Each row was made from one small tree. The marks that hang from a mark follow it in brackets, in the order of their numbers. Every link used is in the known rows. Write each row's tree.
Known rows:
Q360{Q614{Q68{Q49} Q830}}: [ 22.4 -23.7 -24.2  10.8   6.3  21.6   8.7  11.6 -13.5  36.5 -19.0 -27.6
 -18.1  16.3  -1.5 -15.7  -9.7  -8.4 -14.9 -23.7   5.1   1.8  -9.0 -18.4]
Q614{Q314 Q360 Q830{Q49}}: [ 31.6 -30.2  -6.7  10.8 -16.3  12.3   7.0 -35.4  -5.2  35.1   7.1  13.1
 -11.4   4.1  28.0  -5.5 -40.2   8.5  -2.7   3.9 -20.0 -15.9 -21.2  17.9]
Q614{Q68{Q49} Q360 Q830}: [ 20.8 -36.3 -13.6  14.1  16.3   5.5  19.2 -11.0  -4.1  30.6   5.1 -12.7
 -40.1  31.3  21.1 -19.2 -21.2   8.4 -22.7  -6.1 -11.0   0.9 -31.2  -4.4]
Q376{Q344{Q68{Q49 Q614{Q360 Q830}}}}: [ 24.1 -43.6 -13.4  23.1  30.9  -6.0  -0.8 -16.2  14.5  29.0 -15.6 -28.4
 -52.9  22.7  37.3 -15.9  -6.1   1.1 -16.6 -36.5 -17.5  18.1  -8.9 -22.8]
Q344{Q68{Q614{Q314 Q830{Q49}}}}: [ 29.8 -14.4 -11.7  18.7  -5.9  20.2  -0.6 -11.7  11.6  17.2 -15.1 -18.6
 -15.8  23.2  20.2   0.9 -33.5 -12.1  -4.6   1.5 -29.0  -6.1   4.1  -7.4]
Q830{Q614}: [ 12.3  -8.5  -2.1   0.8 -14.2   5.0  -2.3   2.7  -7.5   0.5  -4.5  19.6
   0.5 -23.0  -6.1  10.6  -3.9 -10.1   0.3 -10.4  -2.8  -3.6   2.5 -18.4]
Q49{Q68{Q344 Q614} Q830}: [ -8.1 -16.6  29.7   4.6  10.0 -20.8   7.7  19.5  31.4 -47.0 -38.0 -53.0
 -26.8  14.9  25.2 -28.0  14.1  -9.0 -17.6 -35.7  -3.5  23.3  -6.1 -29.1]
Q49{Q68{Q344 Q614{Q314 Q360 Q830}}}: [ 13.8 -48.3   5.2  15.2  11.0  -5.7   4.0 -15.6  28.0 -15.5 -22.4 -40.4
 -47.7  19.6  54.4 -31.5 -11.4   2.5 -18.2 -28.3 -12.9  22.9 -33.6 -20.1]
Q49{Q68}: [ -4.4   0.1  -7.1   1.4   7.4 -12.5   1.3  18.2  11.6 -22.7 -19.3 -17.7
  -9.7   6.7   7.8  -7.5  -2.6  -7.1   0.7 -12.0  -2.0  13.9  -4.0 -12.5]
Q344{Q68{Q614}}: [  5.2  -6.3  -5.9  11.2  12.4   3.3  -0.9  13.0  23.0 -11.6 -16.6 -20.9
 -16.8  19.0   6.7   5.9  -4.4 -13.9  -5.4  -5.6 -17.7   8.2   8.7 -23.0]
Q614{Q314 Q360 Q830{Q49{Q68{Q344}}}}: [ 16.4 -33.2  -9.8  13.0  -2.9   1.4   4.2 -13.9  11.1   9.5 -17.7 -14.6
 -32.5  12.0  51.6 -24.1 -38.8   2.7  -2.8 -14.0 -16.1  -0.3 -21.3  -9.1]
Q614{Q68 Q314 Q360}: [  7.7 -24.1  -2.3  12.3  -5.3  -5.4  16.9 -23.1  13.6   7.8  14.2 -10.2
 -13.7  29.6  22.5  -6.7 -21.3   7.2  -7.1  20.9 -17.6  -7.2 -33.3   8.5]
Q360{Q614{Q68{Q49 Q344} Q314 Q830}}: [  9.6 -31.0 -15.7  16.8   8.5  23.9   4.3  -3.5  -9.6  29.5 -18.8 -46.5
 -26.6  20.6  24.0 -29.1  -9.2  -0.8 -15.8 -27.2  -1.4   6.8 -13.8 -18.1]
Q376{Q49{Q68} Q344}: [ -1.6  -9.8 -26.7   9.5  23.1 -48.6  -7.2  11.1  15.2  -9.7 -13.9 -18.6
 -17.5   0.3   2.2  -7.0   1.1  -5.5  12.1 -20.4  12.7  10.3   9.2  -6.5]
Q68{Q344 Q614}: [-10.4 -14.9  16.2   4.8   8.9   4.9  -1.9   8.8  21.7 -13.5 -14.1 -32.9
 -24.5   8.6  17.6 -10.1   7.5  -5.8 -12.0 -10.1   2.8   7.0   1.5 -22.6]
Q68{Q49{Q830} Q344 Q614{Q314 Q360}}: [ -2.4 -49.4  33.4   9.7  22.6  -7.1  10.3 -28.4  20.9 -12.6  -6.1 -41.6
 -41.1  19.8  49.4 -25.9   2.8  15.3 -30.9 -30.2 -22.7  25.4 -29.2  -3.1]
Q344{Q68{Q614{Q830}}}: [ 24.9 -12.2  -6.8  16.5   7.6   8.8   0.4   2.8  10.1   2.8 -19.6 -17.2
 -23.4  17.1  11.5  -7.0  -5.1 -10.9  -9.8 -16.7 -16.7   8.2   2.5 -19.5]
Q68{Q49{Q830} Q344 Q614{Q360}}: [ -0.9 -45.4  32.2   7.4  27.8  -9.1  11.2  -6.2  22.0  -8.5 -14.9 -33.8
 -47.6  16.3  40.7 -24.8   6.6   8.6 -31.4 -36.3  -9.9  22.8 -19.4 -17.9]
Q637{Q614{Q68{Q49 Q344} Q314}}: [-11.7 -24.5   0.2  15.6  25.7   0.9  16.3  -6.8   2.8   5.3  -4.2 -40.1
 -23.4  27.8  27.7 -16.6  -9.2  -8.6 -18.2   5.3  -4.3  17.1 -28.6 -32.0]
Q68{Q614{Q314 Q360 Q830}}: [ 28.5 -44.1   8.0  11.0  -3.9   5.8   5.9 -37.4   8.9   7.7   4.0 -11.4
 -26.5  15.9  32.0 -13.3 -12.9  10.2 -16.0  -8.0 -17.0   6.0 -30.9   5.0]
Q637{Q614}: [  8.1  -6.8   4.2   4.5   4.5  -7.6   7.0   0.7  -4.2   0.0  -9.6   5.5
   3.4  -6.1   1.0   5.0  -1.3 -16.5  -0.1  -0.1   7.2   7.7 -11.6 -27.1]
Q68{Q49 Q344 Q614{Q830}}: [  2.0 -33.9   6.3   9.6  25.5  15.8   1.1   1.2   4.7   9.0 -16.0 -42.0
 -46.5  13.9  28.2 -24.3   3.9   0.7 -25.4 -31.8  -2.2  17.4  -3.6 -22.5]

Which tree is each row?
[ 17.1 -27.4  -9.6  11.3   2.0  -4.2   3.1   7.2  11.3  12.6 -29.7  -7.3
 -36.8   7.3  41.6 -23.3 -35.9  -6.6  -4.1 -22.6  -5.0  -3.3 -11.7 -22.9] => Q614{Q360 Q830{Q49{Q68{Q344}}}}
[ 17.2  -8.8 -16.0   6.8 -11.1   5.4   3.5  -5.8   0.7   7.1 -14.7 -15.7
  -6.9   9.3  19.7 -11.3 -32.6  -4.0   0.2  -4.4 -13.0  -5.0  -8.5   3.5] => Q614{Q314 Q830{Q49{Q68}}}
[ -0.5 -40.7  30.9  10.9   8.2 -24.7  10.8 -11.6  38.7 -40.9 -24.9 -46.5
 -36.0  21.0  51.2 -29.1  -1.0   4.4 -20.7 -31.8 -19.2  27.0 -31.6 -15.0] => Q49{Q68{Q344 Q614{Q314 Q360}} Q830}
[ 24.9 -23.8  -7.2   1.4 -22.6   6.1   3.8  -0.4  -0.4  24.9  -6.0  39.1
  -8.6 -20.7  10.4  18.0 -38.6 -11.8   0.6  -0.4 -12.9 -20.5  -5.3 -21.4] => Q830{Q49 Q614{Q360}}
[ 11.9 -34.5  -3.7  13.4 -22.2   7.2  13.8 -12.1  10.4  17.6  -1.2   3.1
 -21.3   7.1  31.2   0.1 -43.8  -9.6  -6.2  13.1 -21.1 -23.8 -19.8 -25.9] => Q830{Q49 Q614{Q68{Q344} Q314 Q360}}
[ 31.2 -24.9 -11.2  14.6 -15.4   7.4  19.4  -7.2   2.0  38.3  -1.3   6.4
 -19.7  25.2  16.3  -8.6 -42.6  -5.6  -8.7  15.2  -7.6 -27.7 -22.1  -4.1] => Q614{Q68 Q360 Q830{Q49}}
[ 37.7 -34.9  -2.4  19.0   0.7  -7.2  24.2 -15.4  -2.6  25.7  -5.1   6.0
 -20.6  18.7  18.5 -14.7 -22.8 -14.3 -11.8   3.0   4.0  -1.6 -43.5 -29.5] => Q637{Q614{Q68 Q360 Q830}}
[ 15.2 -40.1  12.6  16.9  26.2  -9.6  10.4 -21.3  22.9 -10.3  -9.9 -30.6
 -34.0  31.8  41.0  -9.9 -10.2   8.2 -24.3 -24.8 -44.3  27.5 -21.7  -1.6] => Q344{Q68{Q49{Q830} Q614{Q314 Q360}}}
[ 27.8 -32.8  -5.9  19.8  -7.6   2.1  18.4 -35.4   0.5  19.0  13.6  -7.4
 -18.8  30.3  25.9 -21.4 -23.6  11.3 -11.3  10.8 -16.8  -7.5 -40.4  11.3] => Q614{Q68 Q314 Q360 Q830}
[ 15.3  -8.4  -8.0   0.9 -29.6  15.1   0.3 -13.3  -8.0  13.9  -0.2  17.6
   9.4 -18.9   0.9  18.1 -31.2  -8.5   3.1   9.0 -15.7 -18.4   3.5  -5.7] => Q830{Q49 Q614{Q314}}
[ 10.1 -45.2  20.7   9.0   7.9  -3.2   7.2 -30.9  -4.6  -2.9  -5.4  -3.6
 -29.1 -12.0  40.6 -18.3  -4.9  11.3 -21.9 -40.7 -24.0  19.1 -25.3  -7.7] => Q68{Q49{Q830{Q614{Q314 Q360}}} Q344}
[ 36.9 -34.4 -12.5  20.3  -4.5  11.8   4.6 -22.9  18.4  24.1 -10.5  -7.5
 -26.9  23.6  35.7   0.5 -44.0  -5.6  -8.1  -0.4 -36.2  -5.9 -13.1  -6.4] => Q344{Q68{Q614{Q314 Q360 Q830{Q49}}}}
[ 11.2 -57.2   6.2  14.5  22.5  14.1   2.3 -31.3   8.5  11.5  -3.5 -35.1
 -53.2  19.1  54.0 -25.3  -8.6  13.3 -28.2 -28.9 -18.1  20.3 -28.3  -7.1] => Q68{Q49 Q344 Q614{Q314 Q360 Q830}}
[  1.8 -38.7  -5.4  11.8  12.1   3.2  15.2   4.7   6.1  14.4  -6.1  -8.0
 -45.2   9.9  30.3  -8.7 -18.9  -5.0 -21.8 -17.2 -11.1   3.4 -21.4 -38.6] => Q830{Q614{Q68{Q49 Q344} Q360}}
[ 19.2 -38.8   1.3  14.0  11.9 -45.8   6.2   9.4  11.8 -27.0 -27.5   8.6
 -36.8 -19.0  24.5 -14.4 -10.1  -7.9  -6.5 -50.5  -9.7  16.9 -11.5 -26.2] => Q376{Q49{Q68{Q344} Q830{Q614{Q360}}}}
[ -4.7 -33.3   8.4   6.6  16.7 -17.5   2.5  15.9  39.0 -26.2 -28.8 -34.7
 -46.3  17.6  42.2 -16.0  -5.6  -8.3 -15.2 -22.4  -6.6  21.5 -18.8 -36.8] => Q49{Q68{Q344 Q614{Q360}}}
[ -8.3 -23.5  -8.0  10.7  30.8 -30.7  -3.1  29.3  34.5 -33.2 -25.5 -39.7
 -39.7  13.8  17.4  -9.3  -0.6 -14.6  -6.7 -24.4   1.8  19.2   4.4 -29.5] => Q376{Q49{Q68{Q344 Q614}}}
[ 23.6 -29.7  -6.6   4.0 -27.5   6.8   3.1 -22.0  -1.7  21.4   4.0  31.4
  -3.2 -17.1  18.5  17.3 -41.9  -5.1   0.6   3.9 -21.9 -18.1 -14.1  -6.9] => Q830{Q49 Q614{Q314 Q360}}
[ 17.8 -31.8   2.0  18.4   3.2   1.6  14.3 -10.0   4.4  18.9  -4.9 -15.0
 -37.1  25.0  32.8 -30.8 -15.0   2.6 -12.6  -3.5  -2.0  -7.3 -27.1 -14.2] => Q614{Q68{Q344} Q360 Q830}
[  8.6 -29.6  -3.6  17.5  27.6   6.9  16.8   2.1 -10.4  22.3 -15.5 -32.7
 -35.9  22.0  21.6 -27.5  -9.6 -15.8 -22.7 -13.5   8.5  13.5 -23.4 -40.1] => Q637{Q614{Q68{Q49 Q344} Q830}}
[ 22.0 -36.6  14.5   2.5   2.8 -10.0  12.2 -12.5  -9.5   3.8  -6.6  15.8
 -21.6 -15.1  14.7  -3.7  -6.4   4.3 -19.9 -37.4 -17.0  14.9 -20.3 -12.0] => Q68{Q49{Q830{Q614{Q360}}}}
[-11.8   0.4  -7.7   3.2   3.6  -3.8  -1.3  31.0  20.2  -8.9 -31.3 -22.1
 -17.1   6.7  21.6  -8.6 -23.0 -13.4   1.5  -8.1  -1.1  -1.8   9.5 -26.0] => Q830{Q49{Q68{Q344}}}
[-13.2 -16.7   2.2   6.8   1.2   2.0  -0.5  12.5  34.7 -24.5 -29.2 -49.1
 -23.6  18.6  33.5  -8.3 -23.1 -13.0  -6.1  -4.6 -11.5   3.6  -1.5 -25.5] => Q830{Q49{Q68{Q344 Q614{Q314}}}}
[ 20.3 -27.5  -4.4   9.9 -13.7  -2.9  16.1  -1.9   6.8  10.3  -0.7  16.5
 -15.9   3.7   8.9   5.4 -21.6 -11.4  -8.3   1.2 -10.2 -11.4 -24.4 -27.1] => Q830{Q614{Q68 Q360}}
